Each row was made from one path, in order. Every step used is in the known rows, and no mark comes twice. Write each row's path.
(in the rows, 100 means zero)
Known rows
J/Z/W/M: 122	117	102	93	99	103	135	124	89	100	118	104	101	81	94	111	103	89	103
W/M: 117	101	98	95	96	109	134	109	84	96	106	114	101	86	75	94	101	107	96
A/L/W: 101	103	104	95	93	97	120	112	88	107	105	109	99	98	77	113	98	82	99
L/W/Z: 108	98	96	78	93	97	123	109	84	96	122	93	90	94	91	118	96	94	102
L/A/E: 111	115	110	104	101	95	101	99	91	111	102	114	105	100	106	111	97	94	97
J/L/A: 109	97	119	107	98	102	105	113	77	93	88	108	92	101	104	110	100	99	100
Z/W/M: 125	102	96	83	103	113	126	117	87	104	108	118	106	88	90	110	108	103	99
E/J/Z: 100	114	113	113	92	96	139	112	94	103	123	93	85	74	90	95	92	97	110
L/A/M: 116	90	109	102	99	105	136	99	92	105	104	119	103	94	100	108	102	101	100
L/A/E/J/Z/W/M: 123	136	103	96	102	100	135	113	93	131	133	121	101	86	106	114	100	95	105
L/W/M/A/E/J/Z: 120	118	102	100	97	89	165	105	82	130	127	133	89	76	74	89	94	106	102
Z/W/M/A/E/J: 129	122	97	85	117	101	142	105	83	134	117	152	103	79	88	90	103	119	95
W/M/A/E/J/Z: 118	131	105	108	105	89	156	101	82	124	125	136	93	71	79	75	92	111	97
J/L: 108	95	114	105	100	108	105	115	72	92	83	105	87	91	95	97	98	99	99
J/Z/W: 110	114	112	101	100	94	118	124	96	97	116	89	97	83	107	117	100	82	108
E/J/L/W: 108	84	109	97	92	111	129	119	74	111	99	109	77	89	87	106	98	106	109

Write each row's path
123	116	105	101	111	105	137	102	60	127	93	154	87	82	82	70	96	124	90 => W/M/A/E/J/L
131	119	102	89	119	108	129	112	64	135	98	158	93	84	95	85	103	120	92 => Z/W/M/A/E/J/L
128	132	104	94	113	88	134	112	83	118	115	133	106	80	97	96	100	96	94 => J/Z/W/M/A/E
119	102	103	94	105	96	150	105	82	97	106	133	102	83	71	84	102	117	93 => W/M/A
124	102	98	93	95	120	129	110	64	132	97	134	83	90	81	95	96	109	99 => A/E/J/L/W/M
106	100	118	107	98	105	120	112	80	107	99	115	85	94	100	104	99	110	105 => E/J/L/A
127	104	100	83	113	99	144	114	85	104	109	136	107	85	84	100	109	113	95 => Z/W/M/A
110	113	110	108	105	111	102	106	70	122	91	122	84	87	100	86	92	107	98 => A/E/J/L
123	135	98	96	104	106	133	114	87	131	127	121	96	77	99	100	97	96	103 => A/E/J/Z/W/M
110	120	102	95	108	91	143	104	78	106	105	143	107	88	62	81	100	104	85 => W/M/A/L
118	87	114	105	100	112	122	105	74	105	86	126	93	98	107	104	102	101	98 => J/L/A/M
116	132	112	102	115	82	133	112	91	128	125	126	95	74	106	96	96	99	103 => M/A/E/J/Z/W
102	118	100	76	105	79	133	106	80	106	120	121	96	96	77	104	96	91	91 => M/A/L/W/Z
113	113	110	104	113	86	117	98	84	110	99	131	102	86	92	86	95	106	92 => M/A/E
112	138	104	93	109	87	160	117	86	124	131	138	100	76	76	90	101	97	97 => E/J/Z/W/M/A/L
115	90	114	105	100	115	137	104	76	118	99	132	86	91	102	96	100	111	104 => E/J/L/A/M
123	103	96	89	102	99	158	100	80	133	117	147	94	83	71	89	98	119	98 => L/W/M/A/E/J
115	114	102	82	109	93	126	104	62	127	111	134	77	89	97	93	91	111	97 => M/A/E/J/L/W/Z
103	102	108	94	102	84	136	108	85	108	104	126	101	93	71	102	99	92	95 => M/A/L/W
108	118	109	106	101	98	116	98	93	124	115	119	98	92	103	104	95	105	102 => L/A/E/J
120	87	95	88	88	110	143	113	84	102	109	110	98	91	69	111	103	101	101 => L/W/M
120	86	105	89	99	106	162	114	64	116	102	141	81	84	67	89	102	124	100 => E/J/L/W/M/A
